Each row was made from one walk, in order. Every step used is in the known rows, and no mark comes twice. Write each row's walk.
Known rows
domur-bozir: .08  -.01  .10  .04  .03  -.11  -.01  -.16  .03  -.17  .11  .10  .15  .12  -.14  -.09  .03  -.01  .05  -.10  .09  -.03  .14  .00  -.11  .03  -.19  -.19  .24  -.16  .14  .32
reto-dopa-labozal: .11  .02  .15  .11  -.04  .05  .10  .02  .10  .06  .04  -.12  -.37  .02  .10  -.19  -.09  -.02  -.10  -.01  .16  -.12  -.14  -.16  -.02  -.06  -.02  -.10  .17  -.06  -.02  .21
domur-bozir-suros-desufid-tubivi-dopa: .01  -.12  .10  .01  .13  -.03  .00  -.14  .07  -.12  .01  .06  .26  .06  -.25  .06  -.01  .08  .03  -.09  .02  .04  .30  -.14  -.04  -.05  -.12  -.10  .16  -.18  .19  .06
labozal-bozir-suros: .05  .02  .23  -.06  .03  -.11  .00  -.17  .08  -.22  .05  .03  .19  .10  -.07  -.01  -.07  -.24  -.01  -.08  .05  -.08  .09  .06  .16  .07  .10  -.18  .09  -.21  .24  .26
suros-bozir-furuzi: .07  -.08  .11  -.04  .16  -.07  .08  -.02  .10  -.11  .07  .20  .09  .06  -.06  -.17  .01  .05  -.03  -.19  -.03  .01  -.29  .16  .00  -.08  -.08  -.20  -.07  -.22  .10  .31
bevek-dopa: .06  .02  .20  .09  .02  -.09  .16  -.02  .12  -.15  .07  .19  -.14  .01  .00  -.17  -.08  -.12  -.17  -.09  .02  -.08  .04  -.11  .09  .10  -.07  -.16  .11  -.11  -.07  .09
furuzi-desufid-tubivi: .08  -.05  -.10  .06  -.04  -.05  -.09  .00  .19  .10  .15  .13  -.07  .11  -.17  .00  .04  -.18  -.03  -.03  -.01  -.04  .00  -.01  .00  -.10  .17  -.10  -.04  -.01  -.12  -.11
tubivi-dopa-labozal-bozir-furuzi-desufid-suros: .08  .02  .01  .14  .05  .20  .10  -.05  .07  .07  .09  -.16  -.01  -.07  -.15  -.06  -.14  .01  -.02  -.01  .00  -.13  -.04  -.04  .11  -.15  -.28  .01  -.05  .00  .00  -.15
furuzi-desufid-tubivi-dopa-labozal: .11  -.08  -.11  .11  -.02  .06  -.04  .02  .18  .15  .10  -.03  -.11  .05  -.21  -.10  -.06  -.13  -.06  .01  .01  -.06  .05  -.14  .02  -.18  -.06  -.01  -.08  .05  -.19  -.34
desufid-suros-bozir: -.01  .05  .04  .06  .12  .07  -.04  -.04  .08  -.08  .12  .45  -.24  .11  -.12  .12  .17  .13  -.17  -.08  -.03  -.04  -.29  .09  .10  -.05  .14  -.16  .08  -.14  .13  .28
reto-dopa-labozal-bozir-suros-desufid-tubivi: .05  .06  .17  .06  .01  .07  .00  -.03  .10  .10  .04  -.22  -.32  .01  -.02  .00  -.05  .01  -.01  .02  .08  -.08  -.09  -.15  .08  -.14  .18  -.04  .12  -.08  .03  .21
furuzi-desufid-suros-bozir: .00  -.02  -.11  .08  .03  .05  -.09  .06  .11  .10  .18  .31  -.26  .07  -.18  .11  .05  .00  -.07  -.06  -.02  -.04  -.30  .16  .03  -.07  .02  -.14  -.03  .00  .03  .04
furuzi-desufid-tubivi-dopa-reto: .07  -.11  -.06  .07  .04  .01  -.04  -.02  .20  .27  .10  .00  .01  .09  -.22  -.04  .02  -.16  -.12  -.02  -.01  -.01  -.05  -.17  -.01  -.21  -.02  -.10  .17  .05  -.21  -.19
suros-bozir: .06  -.02  .06  .00  .09  -.07  -.04  -.05  .12  -.08  .04  .34  -.11  .16  -.08  -.15  .04  .01  -.09  -.13  .05  .02  -.24  .06  .00  -.02  -.07  -.22  .04  -.17  .10  .27
tubivi-dopa-bevek: .12  -.04  .18  .11  -.01  .10  .13  -.03  .15  .05  -.05  .00  .03  -.02  -.16  -.20  -.14  .06  -.20  -.05  .10  .03  .16  -.20  -.05  .03  -.26  -.03  .26  -.13  .01  .07
bozir-furuzi-desufid-tubivi-dopa-bevek: .13  -.13  .05  .05  .04  .04  .11  .07  .16  .09  .08  -.17  .18  -.06  -.19  -.06  -.11  .02  -.02  -.08  -.06  .00  .03  .02  -.02  -.14  -.04  -.03  .00  -.12  -.14  -.04
reto-dopa: .07  .01  .18  .04  -.01  -.02  .10  -.01  .13  .10  .09  -.03  -.23  .02  .08  -.11  -.11  .04  -.14  -.04  .14  -.09  -.07  -.17  -.03  -.06  .09  -.21  .27  -.09  .11  .30
domur-bozir-furuzi-desufid-tubivi: .09  -.09  .04  .02  .09  -.08  -.01  -.06  .07  -.06  .18  -.07  .30  .04  -.20  .01  .01  .03  .19  -.11  -.02  -.03  .07  .11  -.09  -.12  -.18  -.14  .08  -.13  .01  .16
desufid-suros-bozir-domur: -.03  .06  .05  .00  .13  .02  -.05  .02  .09  -.13  .12  .32  -.21  .13  -.10  .12  .16  .14  -.12  -.11  .00  -.03  -.19  .17  .18  -.10  .25  -.21  .18  -.21  -.01  .19
reto-dopa-duvuk: .09  .05  .28  .05  -.04  -.05  .12  -.04  .01  .03  .11  -.09  -.19  .03  .13  -.10  -.09  -.11  -.14  -.01  .14  -.07  -.12  -.11  -.20  -.07  .11  -.07  .26  -.13  .01  .41
furuzi-desufid-suros-bozir-labozal: -.01  -.04  -.11  .10  -.02  -.03  -.09  .09  .16  .06  .15  .44  -.19  .08  -.24  .07  -.03  -.04  .00  -.06  .00  -.03  -.29  .18  .00  -.10  .05  -.11  -.02  .07  -.09  .02
tubivi-dopa-labozal-bozir-furuzi-desufid: .11  -.02  .03  .11  .03  .13  .12  -.04  .08  .05  .05  -.19  .04  -.04  -.13  -.22  -.19  -.06  .01  -.03  .04  -.11  -.01  -.07  .06  -.14  -.35  -.01  -.07  -.01  -.01  -.15
suros-desufid-tubivi: .02  -.01  -.02  .04  .03  -.02  -.04  -.07  .19  .08  .05  .16  -.21  .12  -.21  .00  .14  .00  -.04  -.04  -.06  .05  .02  -.17  -.04  -.02  .42  -.03  .04  -.16  .08  .23
reto-dopa-labozal-bozir-domur: .08  .13  .19  .06  -.03  .03  .04  .01  .07  .04  .10  -.32  -.28  .04  .10  -.15  -.09  -.01  .00  -.02  .17  -.14  -.10  -.05  .09  -.14  .05  -.14  .27  -.11  -.09  .20
labozal-bozir-furuzi-desufid-tubivi-dopa-bevek: .11  .03  .13  .06  .04  .08  .00  -.07  .11  .10  .14  -.25  .20  -.03  -.22  .01  -.08  .06  .08  -.05  -.04  -.04  -.03  .10  .07  -.13  -.02  -.04  .04  -.10  -.05  .11
furuzi-desufid-suros: .01  -.02  -.07  .10  -.05  .03  -.04  .03  .12  .06  .19  .20  -.19  .04  -.15  .11  -.01  -.12  -.06  -.02  -.01  -.09  -.10  .07  .03  -.02  .13  -.10  .03  -.01  .06  -.01

Which walk is each row?
-.02  .00  .04  .08  .06  -.02  -.04  .00  .13  -.13  .08  .56  -.17  .11  -.18  .11  .07  .10  -.09  -.08  .02  -.03  -.28  .11  .07  -.10  .17  -.13  .07  -.04  -.06  .30 -> desufid-suros-bozir-labozal
.03  -.10  .02  .03  .05  .00  .12  .04  .11  -.03  .17  .02  .07  -.06  -.10  .04  -.06  -.06  .02  -.10  -.10  -.09  -.13  .17  .03  -.06  .09  -.10  -.05  -.14  .07  .14 -> bozir-furuzi-desufid-suros
.05  -.07  .07  .05  .07  -.03  .04  -.04  .01  -.11  .21  .00  .24  -.01  -.19  .08  -.02  .08  .16  -.11  -.03  -.05  .01  .19  -.07  -.06  -.19  -.14  .10  -.13  .12  .24 -> domur-bozir-furuzi-desufid-suros
.04  -.04  -.06  .11  .07  .09  .02  -.06  .18  .14  -.01  .04  -.26  .06  -.22  -.09  .06  .08  -.07  -.01  -.05  .02  .04  -.30  -.01  -.10  .20  .05  .00  -.09  -.01  -.02 -> suros-desufid-tubivi-dopa-labozal
-.01  .02  .14  -.04  .05  -.06  -.07  -.17  .11  -.10  .04  .03  .06  .11  -.17  .11  .01  -.12  .04  -.06  -.03  -.01  .07  -.01  .13  .01  .33  -.10  .02  -.20  .24  .24 -> labozal-bozir-suros-desufid-tubivi
.03  .00  .28  .07  .08  -.11  .16  -.04  .16  .00  .05  .09  -.11  .06  .00  -.16  .02  -.22  -.20  -.09  .01  -.03  -.14  -.16  .06  .02  -.15  -.18  .41  -.13  -.22  .32 -> bevek-dopa-reto
.10  -.01  -.09  .11  -.01  .07  -.09  -.04  .15  .16  .13  -.08  -.10  .06  -.22  -.03  -.04  -.11  .00  .02  .02  -.07  .00  -.10  .06  -.19  -.06  -.02  -.09  .08  -.16  -.32 -> furuzi-desufid-tubivi-dopa-labozal-bozir
.02  .07  .20  .12  .02  -.01  .11  -.03  .09  -.17  .03  -.06  -.26  -.02  -.04  -.15  -.10  -.16  -.03  -.05  .01  -.08  .00  -.06  .18  .11  -.13  -.04  -.05  -.13  -.06  .06 -> bevek-dopa-labozal-bozir-suros-desufid
.04  -.08  .19  -.04  .06  -.13  .02  -.14  .03  -.31  .03  .11  .31  .10  -.13  -.02  -.04  -.11  .05  -.13  .10  -.01  .26  .00  -.03  .06  -.20  -.21  .22  -.24  .21  .21 -> domur-bozir-suros
.10  -.09  .02  .07  .09  .02  .03  -.04  .05  -.03  .13  -.20  .26  -.01  -.22  -.07  -.05  .08  .16  -.09  .00  -.04  .12  .02  -.07  -.19  -.39  -.05  .02  -.06  -.05  -.04 -> domur-bozir-furuzi-desufid-tubivi-dopa-labozal
.00  -.01  .17  -.02  .12  -.01  -.03  -.18  .15  .06  -.01  -.08  .13  .10  -.20  .09  .02  -.13  -.03  -.05  -.03  .02  .05  -.14  .13  -.09  .15  -.10  .21  -.16  .13  .21 -> labozal-bozir-suros-desufid-tubivi-dopa-reto
.00  .02  .13  -.04  .10  .01  -.02  -.17  .12  -.04  .01  .00  .15  .06  -.20  .10  -.04  -.06  -.01  -.04  -.02  -.02  .14  -.09  .15  -.06  .20  -.06  .03  -.14  .26  .10 -> labozal-bozir-suros-desufid-tubivi-dopa
.14  -.01  .08  .07  .11  .09  .04  -.13  .12  -.01  .05  -.12  .09  .04  -.17  -.06  .03  .03  -.06  -.03  -.02  -.09  .06  -.15  .13  -.24  .01  .00  -.03  -.08  -.13  -.08 -> desufid-tubivi-dopa-labozal-bozir-furuzi
.07  -.11  -.01  -.02  .13  -.05  .04  .06  .11  .02  .10  .16  .04  .04  -.10  -.14  -.04  .00  .04  -.17  -.04  .02  -.33  .20  -.02  -.10  -.15  -.20  -.13  -.14  .06  .14 -> suros-bozir-furuzi-desufid
.13  -.03  .11  .09  .05  .08  .01  -.07  .17  .04  .02  .03  .00  .07  -.22  -.01  .04  .08  -.21  -.02  .02  .03  .17  -.22  .02  -.13  .06  -.02  .18  -.12  -.18  -.02 -> desufid-tubivi-dopa-bevek
.06  .03  .11  .04  -.01  .02  -.07  -.10  .07  -.15  .00  -.12  -.14  .11  -.12  -.06  .02  -.19  .06  -.02  .01  -.05  .00  -.04  .13  -.02  .15  .00  -.07  -.17  .01  .10 -> dopa-labozal-bozir-suros-desufid-tubivi
.05  .03  .14  .05  -.02  .00  -.01  -.09  .05  -.16  -.01  -.10  -.15  .08  -.07  -.12  -.04  -.23  .09  -.03  .04  -.06  -.01  -.02  .09  .06  .03  -.01  -.04  -.19  .11  .17 -> dopa-labozal-bozir-suros-desufid
.05  .16  .16  -.02  -.01  -.11  -.03  -.12  .10  -.16  .12  -.09  .06  .14  -.04  -.06  -.02  -.10  .07  -.09  .09  -.07  .10  .11  .18  -.03  .24  -.23  .25  -.24  .04  .23 -> labozal-bozir-domur
.06  -.01  .08  .08  .05  .11  .09  -.11  .08  .00  -.06  -.10  -.05  .01  -.14  -.17  -.17  -.08  -.04  -.02  .06  -.05  .09  -.21  .08  -.06  -.19  .01  -.02  -.08  .17  -.06 -> tubivi-dopa-labozal-bozir-suros-desufid
.10  -.07  -.04  .12  -.03  .07  -.05  .03  .19  .18  .08  -.02  -.07  .03  -.25  -.02  -.06  -.04  -.10  .00  .03  .01  .08  -.10  -.03  -.13  -.02  -.03  .05  .01  -.20  -.22 -> furuzi-desufid-tubivi-dopa-bevek
.08  -.06  -.05  .06  .01  .05  -.07  -.02  .14  .08  .08  -.09  .02  .04  -.22  -.01  -.09  -.18  -.02  .01  .02  -.08  .07  -.08  .12  -.19  -.06  -.04  -.13  .03  -.13  -.36 -> furuzi-desufid-tubivi-dopa-labozal-bozir-suros
.02  -.09  .07  .03  .12  .00  .00  -.10  .04  -.14  -.03  -.02  .18  .06  -.23  .01  -.02  .03  .05  -.07  .04  .02  .27  -.18  -.03  -.07  -.19  -.03  .09  -.16  .14  .03 -> domur-bozir-suros-desufid-tubivi-dopa-labozal
.12  -.05  .01  .09  .05  .07  .02  -.10  .15  .01  .00  .01  -.06  .09  -.17  -.08  .03  -.03  -.17  .00  .03  -.07  .13  -.28  .07  -.19  .00  -.01  .02  -.06  -.17  -.16 -> desufid-tubivi-dopa-labozal
.04  .03  -.02  .10  .06  .11  -.03  -.10  .17  .16  .04  -.01  -.22  .07  -.24  -.02  .06  .09  -.02  .02  -.05  .01  .01  -.24  .04  -.12  .20  .06  -.02  -.08  .02  .06 -> suros-desufid-tubivi-dopa-labozal-bozir
.07  .00  .10  .01  .11  .03  .01  -.09  .12  .17  .16  -.21  .25  .02  -.17  -.01  -.03  -.11  .07  -.07  -.07  -.06  -.13  .04  .08  -.22  -.04  -.13  .15  -.07  -.04  .16 -> labozal-bozir-furuzi-desufid-tubivi-dopa-reto
.12  .04  .10  .13  .02  .12  .09  -.12  .06  .01  .00  -.08  -.04  .04  -.12  -.23  -.13  -.06  -.09  .00  .09  -.11  .04  -.19  .08  -.09  -.28  -.03  .05  -.04  .05  -.03 -> tubivi-dopa-labozal-bozir
.13  .04  .05  .07  -.01  .03  -.03  -.05  .08  -.07  .14  -.26  -.07  .06  -.12  -.09  .00  -.16  .14  -.03  -.01  -.10  -.15  .10  .09  -.12  .00  -.01  -.13  -.10  -.16  .06 -> dopa-labozal-bozir-furuzi-desufid-tubivi
.02  .07  .18  .11  .05  .00  .05  -.04  .11  -.14  .03  -.06  -.25  .02  -.10  -.06  -.03  -.13  -.02  -.02  -.02  -.07  .01  -.09  .22  .02  .01  -.01  -.05  -.13  -.17  -.03 -> bevek-dopa-labozal-bozir-suros-desufid-tubivi
.04  -.01  .00  .09  .10  .12  .05  -.08  .16  .12  .03  -.11  -.11  .02  -.24  -.04  .04  .11  .02  -.02  -.10  .01  -.02  -.17  .04  -.17  .18  .06  -.07  -.11  .03  .07 -> suros-desufid-tubivi-dopa-labozal-bozir-furuzi
.11  -.04  .14  .07  .00  .01  .17  -.10  .00  -.06  .00  .00  .09  .01  -.05  -.19  -.11  -.15  -.21  -.03  .08  -.02  .10  -.23  -.17  -.07  -.17  -.01  .15  -.12  .03  .11 -> tubivi-dopa-duvuk
